What can hang from each mark:
sumemam: nored
sefuf: goger vune
vune: sefuf
todum: parum
nored: lidoz mavat
zenumon: suvi
nisav: suvi vomir
beke: ralu
vomir: gipo mavat molim nisav
parum: todum
molim: gipo nima vomir
suvi: molim nisav
gipo: molim vomir
mavat: beke goger parum vomir
goger: mavat sefuf

Every row comes from one small tree of marks. Brackets hold a mark, then the marks that hang from it, in alphabetical order. Every link used is in the known rows. Which tree was each row made from?
In the rows, zero is written as 128.
Known rows:
(sumemam nored): [155 130 132 126 127 143 141 131 129 120 109 144 115 110 133 118 116 134
 129 124 107 136 121 117 118 116 126 129 143 130 135 115 112 133 125 134
 152 123 114 115 151 128 167 139 123 113]
(molim gipo nima (vomir (mavat goger))): [ 90 111 173 154 111 118 144 156 174 101 128 175 116 118 170 180 143 138
 124  80 152 123 135 113 157 148 151 126 126  85 104 125  74 145  79 120
 132 156 110  92  82 143 114 160 168 168]
(molim gipo nima (vomir (nisav suvi))): [ 96 142 148 134 114 129 127 117 176 101 125 183 102 146 161 196 133 142
 117 118 128  90 102 121 148 116 151 131 150  88 110 139  97 147  83 105
  92 128 129  75 113 146 133 179 172 160]
(molim vomir): [121 121 121 100 135 133 115 129 145 120 126 134 112 147 142 150 117 138
 146 107 139 113 120 124 138 146 136 126 146 115 136 144 112 135 118 113
 127 134 112 106 109 128 120 162 141 128]
(nisav suvi vomir): [113 161 105 120 143 156 107 129 126 127 137 138 104 140 152 153 124 114
 143 129 139  84  99 115 119 126 129 118 171 116 113 165 103 119  97 135
  94 136 159 141 157 148 147 172 119 164]
(gipo (vomir molim nisav)): [ 94 108 142 116 128 140 100 146 157 124 110 151 115 174 138 155 131 105
 127 109 120  88 118 125 153 118 171 140 130 114 147 133 146 139 145 105
  94 196 103  78  89 121 103 164 167 145]
(nored lidoz (mavat goger parum)): [124  99 132 140  87 151 206 197 144 117 148 151 139 126  92  91 153 122
 125  70 127 119 152 134 154 170 147 128 126  99 128  92 100 147 121 154
 124 111 176 137 157 127 100 174 150 190]
(mavat goger parum (vomir gipo)): [105 118 159 119 126 147 142 146 134 140 139 176 118  96 144 118 138 114
 122 120 155  94 105 127 167 165 120 118 105 101 164 139 111 149 106 131
  95 167 144 145 129 135 122 219 157 167]
(beke ralu): [142 117 127 125 131 135 128 109 129 111 113 133 110 109 118 147 154 124
 118 119 113 133 147 113  98 133 140 119 115  99 135 132 117 128 131 132
 142 120 141 143 132 109 133 122 123 108]
(goger (mavat (beke ralu) vomir) sefuf): [136 110 138  81  80 210 102 147 118 124  83 171 101 111 134 148 177  83
 107  93 124 104 123  99  91 180 160 118 199 129 120 174  90 135 120 142
 140 135 129 163 167  69 124 205 166 170]
(goger (mavat (beke ralu) (parum todum)) sefuf): [150 107 137  88  75 218 122 136 116 121  79 157 128 123 123 118 182 107
 111  86  97 117 154 118  92 158 141 125 216 156  91 143 113 142 126 123
 130 103 150 159 188  69 124 187 142 171]
(gipo (molim nima (vomir (mavat beke) nisav))): [ 94 140 162 137  91 159  95 174 188 100  71 181 110 152 141 160 128 106
 146  88 117 101 129 139 137 108 196 139 164 109  94 113  99 152 118  93
  89 174  98  46  86  94 106 192 165 175]
(vomir gipo molim): [ 97 107 127 163 132 115 136 138 144 129 118 129 133 149 175 137 128 130
 143 153  98 133 114 145 144 129 152 129 130 106 122 122 162 143 145 120
 111 192 104  96 119 151  95 108 147 155]
(sumemam (nored mavat)): [144 123 127 134  98 160 175 148 128 104 111 136 107 133 123 110 130 132
 139  94 106 140 138 118 111 145 146 133 134 135 134  97  97 124 126 145
 165 116 121 121 166 111 151 145 126 133]
(todum parum): [148 116 149 120 128 139 144 127 150 126 133 112 134 141 108 116 129 115
 139 143 127 107 149 129 131 130 120 128  88 146 140 102 142 141 125 128
 131 106 137 139 147 122 131 113 119 132]
(vune (sefuf (goger (mavat beke vomir)))): [147 137 102  77  96 199 116 182 144 140  89 159 119 115 141 109 145  93
 119  80 172 105 103 108 132 187 148 125 184 156 115 156 109 131 102 141
 147 126 132 167 153 104 123 167 157 195]
(nored lidoz (mavat (beke ralu) parum)): [149 122 139 122  64 179 182 169 139 110 118 162 119 147  77 117 172 130
 134  60  92 124 154 135 113 177 172 107 128  93 116  97 101 157 142 156
 133  82 177 138 185  91  96 188 148 180]
(nisav (suvi (molim nima))): [115 155 132 146 121 134 102 142 159 126 121 133 134 117 159 121 106 105
 138 155 129 114 140 139 114  78 133 147 188 101  68 120 127 119  95 125
  89 101 143 129 168 149 152 113 108 163]
(goger (mavat beke)): [131 117 125 122  82 171 109 153 108 134 105 139 133 150 121 122 154 128
 127  94 138 118 133 125 106 143 156 131 172 141 113 139 124 128 128 130
 136 137 125 148 155  93 110 167 144 165]
(nisav vomir): [112 148 121 112 142 150 111 134 135 132 131 137 114 143 145 148 140 112
 132 120 122 102 107 117 132 139 129 116 139 127 135 148 103 125 117 135
  99 145 137 128 121 136 125 161 130 147]
(vomir gipo (mavat beke)): [112 134 153 150  90 148 144 143 123 123 115 158 114 152 164 129 153 144
 150 102 122 138 102 138 138 155 167 107 128 120 110 130 123 131 145 134
 129 182 118 114 116 107 105 155 150 174]
(goger mavat sefuf): [118  92 119 111  94 173 144 157 126 115 101 126 130 129 143 115 165 101
 110 108 124 132 143 117 117 158 138 146 211 159 111 146 126 124 131 136
 137 130 124 147 150  95 114 144 153 158]
(vomir (mavat beke) (molim nima)): [103 128 166 170  91 132 101 191 168 123  87 154 133 150 151 154 134 112
 147 104 104 127 155 140 110 111 183 130 158 125  72 100 116 143 120 120
 140 164 109  83 111 117  98 132 141 192]
(molim (gipo vomir) nima): [ 92 127 176 139 121 124 120 115 156 105 133 169 132 132 149 183 128 123
 106 109 125 111 142 126 160 134 133 119 117 100 109 114 125 153 116 118
 104 121 108 100 113 154 120 132 161 132]
(mavat parum vomir): [114 134 157  96 117 159 125 143 138 133 132 148 113 128 107 131 115 116
 131 112 149  91 133 125 129 157 123 128 112 138 151 130 116 148 119 130
 111 125 129 133 141 114 125 216 147 146]
(goger (mavat parum) sefuf): [116  91 134 100  86 183 157 168 135 111  97 130 129 137 125 102 173 104
 117  96 128 128 162 126 119 165 136 155 206 172 119 130 134 140 129 135
 120 111 137 153 170  85 106 183 155 163]
(mavat goger vomir): [122 124 142 115 137 138 108 148 124 148 140 163 120  83 134 134 119 101
 113 125 164  91 101 107 147 143 121 119 118  99 150 156  88 130  95 134
 125 164 135 145 116 136 143 181 144 153]
(mavat (beke ralu) (parum todum) vomir): [154 148 160  82 108 198  88 109 116 144 109 180 111 113 107 150 126 120
 123 101 113  79 123 116  99 149 132  95 123 123 121 144  93 151 116 117
 121 115 144 138 160  98 146 220 132 152]
(zenumon (suvi (molim gipo vomir) nisav)): [126 164 125 106 120 149 117 120 158 100 132 143 103 164 156 121 117 135
 139 140 167  97  73 129 145 105 143 163 160  80 144 142 130 111 110 103
  70 169 126 101 146 129 143 143 161 128]
(goger (mavat beke (vomir gipo nisav))): [108 119 140 111  74 191 111 149 117 136 108 178 107 158 149 141 162 123
 109  99 132  86  80 119 128 162 175 118 146 127 148 157 114 132 135 128
 106 193 115 118 122  84 104 223 189 188]
(gipo vomir): [111 121 141 104 133 141 107 122 129 118 132 140 120 143 132 145 117 115
 132  98 141 103 133 124 151 141 135 121 132 118 138 138 134 131 140 119
 114 142 111 121 112 131 124 152 141 121]
(goger mavat): [116  96 116 129 100 154 134 154 117 118 119 114 130 146 125 122 146 128
 117 100 142 123 150 121 105 145 147 144 157 145 123 130 132 121 133 129
 139 140 119 141 137 103 111 141 142 149]
(sefuf vune): [137 141 102 126 148 114 140 127 138 135 100 125 126 111 129 142 137 132
 124 144 141 136 143 122 137 135 169 127 122 109 131 127 133 124 128 142
 126 137 115 102 108 158 134 142 128 123]
(sefuf (goger (mavat (parum todum))) vune): [129 107  84 112 127 166 157 158 126 133  83 114 139 116 123 111 158 133
 119  94 164 124 168 122 135 167 175 140 154 151 101 115 116 122 108 138
 124 140 133 139 124 146 124 155 128 162]
(mavat (beke ralu) (goger (sefuf vune))): [171 139 120 104 133 150 120 129 132 148  66 188 116  51 140 139 196  90
 107 131 125 133 121 105 139 144 171 109 174  70 122 165  88 133  94 149
 127 134 158 150 147 126 148 172 135 152]
(suvi nisav): [136 147 103 105 116 142 129 114 121 112 127 146 116 136 128 103 144 116
 115 125 126 119 114 133 128 102 138 141 113 138 148 120 119 110 125 106
 118 119 142 115 125 100 135 134 135 123]
(sumemam (nored (mavat beke parum))): [156 139 149 117  74 183 165 156 127 115  95 161 108 146 103  99 144 134
 152  78 104 130 139 130 113 151 149 131 142 142 132  89  98 145 121 144
 150  98 139 132 200  91 144 203 129 156]

Write each row's tree:
[135 143 171  94 105 171  97 161 124 164 121 194 120  97 109 120 137 104
 130 102 164  78 102 122 148 152 128 116 128 109 147 150  87 153  87 132
 104 139 156 160 160 114 132 252 149 180] | (mavat beke goger parum vomir)
[ 98 154 120 133 122 168 126 154 131 112 134 133  92 152 157 153 126 119
 153  99 152  91 112 109 110 137 151 122 166 126 104 157  92 112 101 141
 115 160 150 134 134 132 138 179 125 184] | (nisav suvi (vomir mavat))
[116 178 121 113 119 168 109 162 154  99 123 131  95 165 157 100 132 100
 143 120 160  88  87 124 119  98 155 159 171 113 136 137 113  84 124 121
  67 191 144 115 128 106 144 149 138 158] | (zenumon (suvi molim (nisav (vomir mavat))))
[113 136 159 118 106 181  94 135 129 161 113 175 133 149 156 141 106 126
 146 134 101  80  96 145 141 147 141 105 139 127 105 134 133 164 131 107
  95 180 112  95 148 136 111 206 155 192] | (mavat beke (parum todum) (vomir gipo molim))
[102 114 121 122 134 151 140 175 172 114  72 150 112  99 156 141 131  95
 149 112 158 125 139 120 161 150 191 150 183  93 108 143 105 143 107 122
 107 199  92  75  94 133 121 182 154 162] | (gipo (molim (vomir (mavat (goger (sefuf vune))))))
[ 90 103 155 121 107 146 166 161 165 110 120 175  91 156 161 129 167 142
 140  70 148 105 102 126 170 161 166 133 117 106 162 135 100 138 116 113
  97 204 129  92  70 101  97 230 179 176] | (molim (vomir gipo (mavat goger parum) nisav))
[ 86 127 143 138 127 133  86 151 173 107 106 165 114 160 152 173 117  95
 124 116 116  70 133 131 143  90 170 139 172 102 107 126 138 137 120  96
  86 162 124  76 107 141 123 159 156 165] | (gipo (vomir (molim nima) (nisav suvi)))
[106 141 129 121 124 128 103 135 178 101 113 168 101 144 155 172 126 122
 125 110 123  84 116 126 132 101 152 131 179 103 110 136  97 131  92  96
  98 117 139  76 103 130 140 178 149 156] | (molim nima (vomir (nisav suvi)))
[ 99 156 154 109 106 152 108 115 165 107 128 174 127 145 164 122 137 100
 107 127 125 110 125 140 160  88 147 154 119  98 112 106 125 124 108 102
  66 121 115  94 123 123 128 124 158 138] | (suvi (molim (gipo vomir) nima) nisav)
[ 68 109 159 189  99 120 149 175 186  99  92 159 116 168 187 153 155 119
 124 119  85 129 128 142 138 111 194 138 125 119 109  94 135 137 144 113
 107 219 105  45  57 120  85 127 173 190] | (vomir gipo mavat (molim nima) nisav)
[ 92  88 164 166 104 139 164 179 154 129 110 155 129 116 170 142 158 111
 129 120 138 142 122 111 156 150 158 148 147 107 102 140 112 146 101 142
 137 214 113 115 119 133 102 131 169 192] | (vomir (mavat (goger sefuf)) (molim gipo))
[127 128 139  85 138 157 145 160 150 149  97 177 117  63 130 124 151  82
 109 130 163 100 129 108 165 169 144 130 154 109 150 151  95 143  89 147
 103 142 144 135 133 143 142 238 156 165] | (mavat (goger (sefuf vune)) parum vomir)
[112 105  92 109 111 175 143 187 165 128  91 139 121 127 180 115 142  94
 124 105 155 113 109 117 143 188 156 136 173 146 120 143 139 138 121 135
 138 174 111 139 127 128 100 131 169 199] | (vune (sefuf (goger (mavat (vomir gipo molim)))))
[104 149 159 135 115 137 103 176 199  93 103 139 102 164 160 140 114 117
 142 110 150  93 114 127 126  99 168 158 195  94 111 121 115 108 121 109
  79 184 119  77  96 119 134 150 154 158] | (zenumon (suvi (molim nima (vomir mavat nisav))))
[139 126  83 115 114 159 133 165 121 146  67 135 130 116 131 123 177 126
 126  98 168 131 139 119 137 168 201 129 163 124 106 138 106 119 104 153
 132 152 129 149 133 135 117 158 141 172] | (sefuf (goger (mavat beke)) vune)
[102 152 117 106 116 140 108 124 180 104 116 166 116 149 196 108 136 107
 131 134 108 119 110 153 150  91 152 147 152  96 115 108 118 116 115  90
  67 127 115  77 107 116 119 132 148 148] | (suvi (molim nima (vomir gipo)) nisav)
[ 85 125 180 138  92 152  84 181 176 113  87 183 112 179 149 169 140  97
 135  74 110  88 135 130 140 112 201 129 146 119 106 114 119 142 136 103
 107 196 102  59  73 101  94 180 173 186] | (gipo (vomir (mavat beke) (molim nima) nisav))
[121 109 130 133  79 157 206 184 148 105 143 136 134 160  87 103 142 134
 133  73 111 124 157 142 137 173 152 125 128 121 121  82 118 149 145 152
 126  93 162 118 162 117  90 168 151 177] | (nored lidoz (mavat parum))
[ 89 130 143 174 125 121 132 134 163 102  99 149 140 115 167 138 122 111
 129 152  92 131 134 158 148 109 147 130 142 102  96  97 152 151 140 109
  79 157 108  82 118 146 111 107 141 143] | (vomir (gipo (molim nima)))
[161 128 104  82  90 200 142 172 154 121  68 151 115 114 119  97 187 102
 122  64 152 125 145 114 112 183 151 133 175 149 118 132 121 143 109 140
 145  92 163 184 175  80 115 161 143 178] | (vune (sefuf (goger (mavat (beke ralu) parum))))
[156 112 130 129  87 182 201 166 136 105 132 150 131 135 103  95 111 144
 127  79  78 124 146 128 127 147 136 118 151 135 105  78  99 147 139 143
 153  93 139  93 177 128 150 159 133 161] | (sumemam (nored lidoz (mavat (parum todum))))
[101 116 153 147 103 157 170 133 130 110 132 134 124 151 157 114 133 152
 141  99 116 130 136 142 138 153 139 119 117 152 105 105 135 133 147 119
 122 169 121 101 108 118 112 151 137 165] | (vomir gipo (mavat (parum todum)))
[125 103  95 107 113 160 154 155 135 121  78 124 127 113 144 127 173 105
 105 123 137 141 157 110 124 164 176 146 204 139 115 144 130 121 130 147
 133 138 112 123 133 124 121 156 153 152] | (goger mavat (sefuf vune))
[ 94 136 148 124 119 133 111 139 196 121 108 163 117 155 194 134 135 116
 130 137 101 115 104 145 155 105 159 140 157  90 113 115 122 130 119 107
  62 155 105  69  88 127 109 147 160 160] | (suvi (molim nima (vomir gipo nisav)))
[ 86 109 156 179 109 117 124 188 177 105 100 130 131 145 155 152 125 111
 138 109 109 134 175 135 110 111 173 143 142 130  84  90 124 137 124 119
 143 168 103  81  91 127  99 106 138 173] | (vomir mavat (molim nima))
[152 138 150 104 121 163  82 131 115 153 112 195 103  71 124 152 151  98
 116 107 146  88  98 100 121 147 145  98 120  69 146 170  69 136  90 136
 131 153 152 165 143 107 147 203 143 156] | (mavat (beke ralu) goger vomir)
[ 99  82 128 108  97 183 117 182 140 126  97 136 122 133 154 140 138  80
 116 118 129 103 134 110 114 165 157 148 208 149 115 154 123 136 127 132
 134 175  98 125 143 103 103 172 172 184] | (goger (mavat (vomir molim)) sefuf)
[111 132 162 110 100 164 102 148 128 120 118 159 109 161 133 147 131 119
 150  65 151 106 129 124 142 152 165 114 138 125 118 138 117 130 141 124
 130 166 107 116 112 102 112 183 151 154] | (gipo (vomir (mavat beke)))
[ 93 114 128 137 116 143 149 148 150 109 127 172  82 147 184 145 148 141
 145  90 159  93  78 117 159 141 170 128 151  84 136 164  94 120 102 113
 109 213 136  96  83 120 123 204 169 184] | (molim (vomir gipo (mavat goger) (nisav suvi)))
[164 144 147 102 107 179 106 104 116 136 102 163 125 121 105 131 147 135
 128 104  96 109 141 131 100 129 130 104 136 126 107 125 112 147 122 114
 124  98 157 140 168 101 139 175 115 143] | (mavat (beke ralu) (parum todum))
[122 140 149 116 111 160  71 156 134 161 107 164 122 139 136 158 111 106
 146 131 127  88  99 125 127 136 159 117 144 113 121 148 115 150 117 125
 121 174 106 110 143 126 115 187 153 174] | (mavat beke (vomir molim))
[ 91 147 121 149 138 150 117 137 141 133 133 141 112 157 167 181 125 123
 149 147 131  87  95 115 130 127 147 129 160  95 103 162 121 142  90 136
  89 176 135 118 164 174 123 158 144 183] | (nisav suvi (vomir (molim gipo)))
[140 126 151 102  64 193 166 175 140 117 127 178 107 141  78 134 154 117
 131  58 109  95 141 123 113 194 173  97 120  90 130 111  82 159 135 159
 133  99 164 133 177  90 101 229 164 189] | (nored lidoz (mavat (beke ralu) parum vomir))
[ 98 152 137 155 113 136 127 127 165 121 116 162 117 139 186 122 139 117
 122 163 104 109  92 145 142  83 152 141 164  91 100 123 140 121 115 118
  58 156 143  95 129 137 135 136 146 175] | (vomir gipo (nisav (suvi (molim nima))))
